Each row comes from the steps of one walk. Every step used is in the known rows, and no mark comes twice. Write the walk behind each row, first mark first.
In the rows, 128 means zero.
Known rows:
F/S: [152 135  81 155 115 134  90 104 109 119 168 127 148  96 175 135 128 149
 115 148 107 118 164 142 164 124 131 132 100 127  92 113 129 105 136 146
 116 177 122 159 129]
G/Y/Z/Q: [111  88  93 159 150 131 177 137 108  73 147 110 165 131  78 152 192 180
 150 124 107 147 152 121 144 112 194 158 174  79 150 126 125  78  92 130
 172 132  98  98 158]
H/G/Y: [100 100  94 119 139 162 146 137 146 115 157 116  96 142 127 136 211 182
 150 118  79 134 148 171 141 118 199 182 138  68 124 103 137  81 120 123
 158 107  77 105 135]
D/Z/Q: [102 113 150 151 137 106 129 156 122 133 120 122 181 142  88 103 130 113
 173 195 105  89 125 124 127  83 118 130 211 145 154 106 142 106  87 119
 132  89 149 144 186]
M/W/F/S/Z/V: [147 164  70 121 129 204 147  82 107 121 162 111  82 106 128 130 146 155
 129 122 115 107 141 125 175 112 125 137 165  54  77 140 119 138  57  71
  75 203 121 157 118]
D/L/A: [181 137 116  61 180 146 147  83 128 134 172 143 141 143 169 144 218 142
 130 121 156 118 154  87 127 135 141  98 136 100 133 118 127  99  64 115
 121 122 128  98 166]
W/M: [139 138 130 183 129 139 124 126 118 110 107  89  87 112 131 109 141 143
 135 133 147 165 120 148 151 170 152 132 143  78 127 110 131 143 109 115
  88 143 122 117  96]
M/W: [126 157 117 122 134 149 137 105 108 131 141 101  79 109  95 124 141 169
 147 127 148 119 145 103 153 130 127 129 147  78 120 160 120 130  88  89
 107 144 138 139 125]
V/Z/Y/G: [133 139 135  93 122 139 158 179 121 119 108 138 151 182  82 155 117 149
 145 133 129 158 141 125 106 109 172 119 153  95 141  82 169 121 134 117
  96  64 118 111 189]
C/F/S/Z: [155 168  90 107 103 146 139 101 133 111 144 135 136 106 165 146 127 127
  90 101 101  98 124 160 154 114 123  94 121 135  77 110 134 117 105 122
 134 214 129 147  89]
H/G/Y/Z: [105  86  88 138 133 170 162 133 134  90 164 117 115 133 105 154 227 197
 162 115  91 139 148 163 151 129 224 179 149  53 124  99 138  90 111 131
 174 116  83 101 138]
X/K/F/S/Z: [128 124  91 144 158 174  98 155 135  80 119  95 171 161 160 110 158 178
 141 171 115 133 145 161 113 126 158 107 139  88  95 153 159 155 141  88
  96 170  93 133 158]
K/F/S/Z/D: [145 149  65 120 120 176 107 120  91 100 140  71 182 127 177 109 122 138
 145 117  69 116 146 174 131  64 131 113 127 113  65 103 163  96 121 116
  94 200  96 147 140]
Y/Z/D: [156 108 116 166 109 150 183 134 105  99 141 116 197 115  83 173 169 131
 157  99 152 124 116  93 140 116 163 111 174  98 139 102 127 136 118 139
 154 162 139 120 160]
Y/Z/D/L/A: [181 114 113 133 136 159 192 111 105 100 161 121 203 123 104 180 213 139
 158  94 168 119 127  73 138 119 171  96 177  84 139  97 128 122  88 133
 152 157 138 106 178]
V/Z: [153 131 158 106 126 126 149 146 109 133 107 144 148 162 116 126  89 124
 123 137 135 152 139 113 104 122 127 102 144 104 139 122 161 152 138 120
  85  94 142 122 167]
M/W/F/S/Z: [144 161  62 119 125 203 133  71 107 127 160 102  78  97 136 124 152 176
 142 127 116 103 150 126 187 132 136 131 150  41  64 143 124 142  61  70
  76 200 124 152 115]
M/W/F/S/Z/Y/G: [134 167  49 111 126 218 140  92 112 119 165 100  77 111 119 141 164 189
 153 121 110 106 149 133 190 123 157 138 153  37  63 121 128 124  56  69
  84 187 111 145 131]
R/F/S/Z/D: [154 142  83 150 127 131 132  85 136  63 156 115 162  88 160 125 161 136
  84 106  71 113 101 170 134 113 106 121 124 109  91 108 162 118 153 100
 133 169 145 125 138]
L/D/Z/Y/G: [104 128 141  92 166  77 123 162 134 144 174 147 164 173 112 143 179 136
 175 142 136  61 116 162 136 144 133 126 190 135 101  79 135 102  78 114
 136  72 103 132 184]
K/F/S: [139 150  70 132 118 152  84 118 111 101 159  71 139 128 181 109  98 144
 147 149  81 121 153 178 152  70 136 123 113 127  63 119 150  87 123 118
 106 178 107 150 125]
X/K/F/S/Z/D/L: [144 124  86 122 167 187 116 157 132  90 133  90 190 158 164 121 180 164
 147 152 123 125 144 146 108 112 159  96 149  72 105 139 163 141 137  80
  91 174  85 129 180]
R/F/S: [148 139  89 160 124 108 110  86 157  65 176 117 120  92 169 124 136 143
  87 139  79 123 109 172 155 119 111 133 113 121  92 122 148 109 153 103
 147 151 157 125 124]
S/Z/D/L: [152 128 109  74 151 185 180 117  83 129 108 130 213 119 123 139 205 116
 126  50 118 107 121 110  82 121 126  99 150  78 140  89 156 130 117 116
 101 163  93 116 172]
D/Z/S/F: [111 106 158 131 130 112 134 157 148 143 148 142 177 132 133 139 117 119
 128 169 135  73 104 145 164  82 126 112 160 140 102 132 128 105  86  92
 117  64 122 126 188]
G/Y/Z: [112  86  85 144 136 134 173 132 121  70 149 107 147 124  98 155 189 189
 142 108 124 152 148 131 151 133 195 146 155  63 132 124 136  95 114 138
 166 141  93  92 144]
R/F: [130 134 121 142 131 102 137 103 168  70 147 115 107 113 135 120 135 128
  97 126  96 129  83 162 132 119 110 130 133 122 117 131 149 124 148  91
 153 114 159 104 124]
L/D: [133 138 150  95 175  81 119 123 119 152 175 153 142 157 144 136 161 118
 134 112 142  83 120 147 126 162 108 121 145 144 102 126 108 124  87 115
 133 110 109 132 137]
G/H: [140 117 105 139 103 159 126 128 127 127 174  88 122 148 118 122 148 154
 143 145 109 155 141 162 134 114 152 123 140  91 134 114 152 126 102 114
 153 144  87 108 130]
X/K/F: [116 122 119 140 162 157 110 172 158  89 114  93 144 179 139 110 145 163
 151 176 133 141 130 153 107 119 157 106 154  99 115 164 152 158 139  79
 109 137 103 120 155]
K/F: [123 145 103 114 126 149 111 133 123 106 131  72 126 151 150 103  98 130
 157 135  91 129 129 167 126  70 136 117 133 127  89 127 152 103 118 106
 115 143 110 129 125]
C/F: [141 168 129 101 107 123 156 123 164 127 137 133  97 132 136 144 108 105
 105 108 124 107 102 145 146 106 123  95 139 147 106 127 124 121 103 110
 152 166 145 129  84]
G/Y/Z/V: [118  90  96 149 138 133 193 147 125  65 152 119 152 135  86 164 179 158
 124 104 121 154 134 128 133 105 184 158 178  79 149 118 128  93 107 131
 167 144  91 101 149]
X/K: [119 112 136 152 162 145 122 168 161 104 112 132 147 162 125 125 166 161
 132 171 158 139 128 122 109 160 150 115 150 100 142 164 136 174 146  92
 116 125 116 120 157]
G/Y: [103 104  91 120 148 123 148 140 137 102 138 109 125 135 126 132 166 163
 126 112 106 145 148 142 136 121 165 154 140  82 131 134 137  83 129 124
 145 125  86  95 138]
Q/Z/D/L/A: [156 154 139 143 150 178 180 100  92 121 111 145 218 146 155 161 181  96
 122 121 113  91 155 115 144 115 138  83 169  88 147 100 136 123 112 106
 110 151 117  87 199]
R/F/S/Z/Y/G/H: [143 139  63 145 118 149 126  99 141  44 176 104 144 108 140 136 176 174
 100 120  60 131 112 197 145 116 140 133 122  93  89  88 173 106 136  98
 152 156 118 112 143]
S/F: [105 126 140 127 150 127 116 125 148 150 148 131 120  97 163 160 124 144
  81 130 134  92 108 105 149  92 136 106 105 143 100 186  88 112  97 112
 182 136 133  92 139]
R/F/S/Z/V: [148 140  92 151 130 126 135  89 137  50 159 128 147  95 153 128 150 130
  67 116  71 124  97 177 129 108 102 134 127 122 101 111 154 120 142 100
 136 167 144 130 132]
K/F/S/Z: [138 145  66 119 121 173  94 113  91  92 141  75 163 124 178 106 119 151
 140 128  68 122 151 184 136  79 135 118 114 115  60 107 161  99 120 119
  98 193  96 147 128]

Which walk is each row?
[115 122 157 101 169  67 114 137 127 153 172 151 162 159 136 125 160 115
 158 145 141  59 114 155 132 153 103 112 182 140 100 105 130 123  80 115
 129  91 119 139 166]  L/D/Z
[147 135  83 148 128 127 122  79 135  54 157 121 145  85 162 119 154 151
  80 118  71 121 106 179 141 128 109 127 111 110  87 113 159 121 149 103
 136 163 146 125 127]  R/F/S/Z
[ 85 117 115 119 117 123 133 184 153 114 128 117 158 154  80 139 155 154
 187 167 120  97 122 149 141 103 162 135 189 114 131  61 163  98 114 126
 134  74 115 128 196]  D/Z/Y/G
[160 131 180 104 135 129 161 151 118 146 129 165 169 164 135 154  78 115
  87 131 144 133 125 118 131  87 134  98 125 120 113 152 132 129 103  84
  79  56 126 105 188]  V/Z/S/F
[141 132  49 132 111 184 111 122  90  95 157 119 182 111 140 149 180 187
 129 121  82 126 168 169 144 125 166 137 113  92  90  70 158 101 118 137
 118 183  75 141 151]  F/S/Z/Y/G/H
[149  99 139 161 121 147 173 129 115  96 164 151 183 112 103 190 147 155
 116 117 158 118 112 115 176 115 180 113 128 115 105 146  96 123  76 108
 152 112 120 108 157]  Y/Z/S/F
[124  85  95 143 135 136 187 142 119  72 158 121 163 135  98 164 180 178
 136 104 125 151 145 142 164 123 196 151 149  68 124 126 127  85 103 117
 144 113  79  94 154]  G/Y/Z/S
[133 128  90 145 157 179 110 161 136  87 120  90 189 162 159 115 164 162
 145 158 117 128 139 153 110 111 151 100 153  89  97 145 163 150 146  83
  92 178  92 132 169]  X/K/F/S/Z/D
[107 134  82 113 110 164 142 179 148 107 153 101 128 168  73 166 177 181
 171 129 107 147 138 160 135 103 201 152 149  99 136  69 149  85 108 119
 154  96  73 102 163]  Z/Y/G/H
[127 127  98 152 167 175 101 160 126  81 116  95 185 166 147 106 158 172
 143 181 104 131 149 155 107 110 156 114 154 101 108 155 152 144 126  82
 100 166  97 135 165]  X/K/F/S/Z/Q
[151 131  74 137 122 163 105  95  83 103 139 135 183  89 167 129 153 160
 107 116  92 115 160 150 139 140 128 125 101 110  86  99 143 123 129 144
 101 196 106 156 132]  F/S/Z
[104 147 116 164 115 187 157 145 106  90 109 130 175 164 100 169 159 153
 144 149  85 122 159 178 156 127 192 122 152  82 141  75 149 114 120 112
 136 120  75  88 183]  Q/Z/Y/G/H
[138 131 115 105 134 175 174 129  85 123  91 128 214 123 115 128 179 113
 122  60 109 113 114 121  85 119 117 110 153 103 130 100 153 145 131 121
 101 167 105 122 159]  S/Z/D
[158 172  99 109 105 148 153 111 137 108 146 144 137 112 156 152 121 105
  77  97 100  99 117 161 145  93 114  99 136 147  90 105 129 116  98 118
 135 216 127 153  92]  C/F/S/Z/V
[115  83  98 142 142 134 182 138 127  78 165 126 161 124 110 177 179 183
 118 105 128 137 138 135 171 110 199 144 141  75 115 146 114  79  91 111
 160 114  81  80 159]  G/Y/Z/S/F
[183 143  69 114 138 172 128  85  79 118 154 134 214 101 182 140 199 148
 111 100 107 102 164 121 136 122 123 108 123 102  93  88 142 108 110 134
  95 203 111 141 165]  F/S/Z/D/L/A
[123 129 130 123 154 163 156 121  69 108  87 142 204 132  93 111 171 135
 125 103  87 119 130 127  83 118 121 131 156 128 148 117 136 130  87 118
 115 142 114 132 151]  S/Z/Q
[162 135 109  72 159 185 182 106  87 124 110 134 220 130 134 137 223 123
 121  56 123 107 127 102  83 123 123  93 158  89 132  94 153 132  98 115
  98 164 106 107 177]  S/Z/D/L/A
[170 133  69 116 131 173 127  97  79 120 152 128 209  91 170 142 181 139
 116  92 101 103 157 130 133 118 129 112 115  92  99  86 148 107 128 139
  98 201 100 150 159]  F/S/Z/D/L
[110  89  96 137 132 169 176 142 138  87 165 122 118 143  97 160 223 178
 151 114  90 139 138 163 139 109 216 187 163  65 138  95 133  90 105 127
 175 119  81 107 140]  H/G/Y/Z/V
[154 137  87 139 125 163 123 109  85  99 142 146 187 101 154 138 148 131
  87 113  92 119 148 150 123 112 114 137 124 126 105  96 135 122 121 141
 104 200 103 165 136]  F/S/Z/V
[130 131 133 108 140 167 178 131  91  98  94 154 185 135 100 132 158 102
  89  77 105 128 105 140  70 109 107 132 160 129 146 106 139 151 109 120
 107 160 101 135 140]  S/Z/V
[122  88  84 116 143 181 177 133 133 102 177 110 132 134 109 162 250 183
 171  97  98 131 145 147 145 114 226 169 157  38 135  86 142  74 106 125
 169 118  75  97 160]  H/G/Y/Z/D/L
[107  88  94 146 140 169 164 136 125  92 161 117 125 141  93 150 228 193
 168 125  81 138 151 157 145 113 221 184 163  65 140 102 130  78  95 125
 177 109  86 105 147]  H/G/Y/Z/Q
[113  89  87 137 131 173 174 139 133  98 164 111 130 137 104 158 232 185
 166 103  91 133 141 154 148 116 217 175 159  53 129  92 139  85 116 127
 170 122  83 100 151]  H/G/Y/Z/D
[169 130 172 105 124 130 166 155 108 135 119 164 175 177 116 136  80 107
 108 132 142 152 135 128 120 103 128 109 137 111 128 123 153 137 119  90
  55  53 124 123 181]  V/Z/S
[124 149 163 178 131 162 176 128 100  95  94 164 183 154 121 155 115  75
  87 142  97 112 134 155 130 101 122 122 172 127 162 110 124 144 121 114
 121 146 111 116 163]  Q/Z/V
[151 134  83 149 134 160 109 100  69 108 137 137 201  98 149 124 156 151
 114 131  80 110 167 141 134 117 125 136 121 128 105 105 135 108 108 138
 108 188 113 161 146]  F/S/Z/Q
[137 140  75 144 127 118 123  92 142  48 149 119 145  89 147 128 168 162
  89 119  71 125 111 179 141 127 128 134 117 109  96 106 157 104 150 101
 132 148 140 122 132]  R/F/S/Z/Y
[101 127 100  96 132 154 155 141 100  97  73 136 180 125  86 136 193 169
 131  84 108 130 132 147  95 147 163 132 139 103 139  94 148 120 124 125
 100 123  88 117 149]  S/Z/Y
[179 135 151  79 137 143 177 149 104 153 124 131 183 161 120 144 125  92
 130 103 148 137 134  82  92  91 130  85 165  76 154 101 170 128 136 110
  78 101 132 112 206]  V/Z/D/L
[119 123 171  98 175  70 123 142 133 162 189 167 176 162 149 145 153 111
 134 141 147  46 105 159 152 130 108 108 168 152  84 128 109 108  56  90
 125  63 104 130 180]  L/D/Z/S/F
[150 109 133 166 114 145 188 140 110  73 147 142 170 128  68 176 146 119
 127 117 148 141 106 110 125 107 154 135 181 123 152 111 117 146  96 140
 162 155 134 134 140]  Y/Z/V
[158 171  94 119 100 126 130 105 153 122 164 131 112 112 169 150 109 119
 100 122 110  99 128 156 172 104 122  98 121 145  83 116 122 104 110 124
 144 200 140 150  85]  C/F/S
[115 127 165 114 182  65 120 140 114 154 169 151 178 167 117 117 162 108
 166 160 126  55 119 145 125 130 102 122 202 155 119 108 119 108  58 109
 135  82 124 144 178]  L/D/Z/Q
[ 94 146 129 166 124 148 155 136 106  94  74 144 177 143 107 157 150 140
 130 150 100 115 161 160 154 138 179 122 149 103 152  99 131 113 138 115
 110 109  99  97 169]  Q/Z/Y
[134 148  44 116 113 198  99 131  98  83 159  59 164 144 157 119 139 177
 159 130  58 132 153 202 138  64 165 126 121  96  60  81 176  84 106 113
 113 187  68 134 143]  K/F/S/Z/Y/G/H
[165 140 155 108 124 133 171 159 108 149 107 130 182 164 111 135 102  92
 128 113 138 141 126  94  94  92 120  94 169 100 148 108 167 145 149 116
  79 102 144 117 189]  V/Z/D
[114  85  96 135 130 171 172 137 134  92 171 125 126 143 105 158 222 191
 158 111  93 138 145 171 160 120 224 181 144  58 118  99 133  83 102 116
 157  98  72 102 145]  H/G/Y/Z/S
[110 126  88  93 125 192 160 152 102  92 106 121 178 149  81 146 202 180
 144  85  94 139 132 163  99 133 177 134 141  83 126  68 164 122 106 120
 125 132  67 104 159]  S/Z/Y/G/H
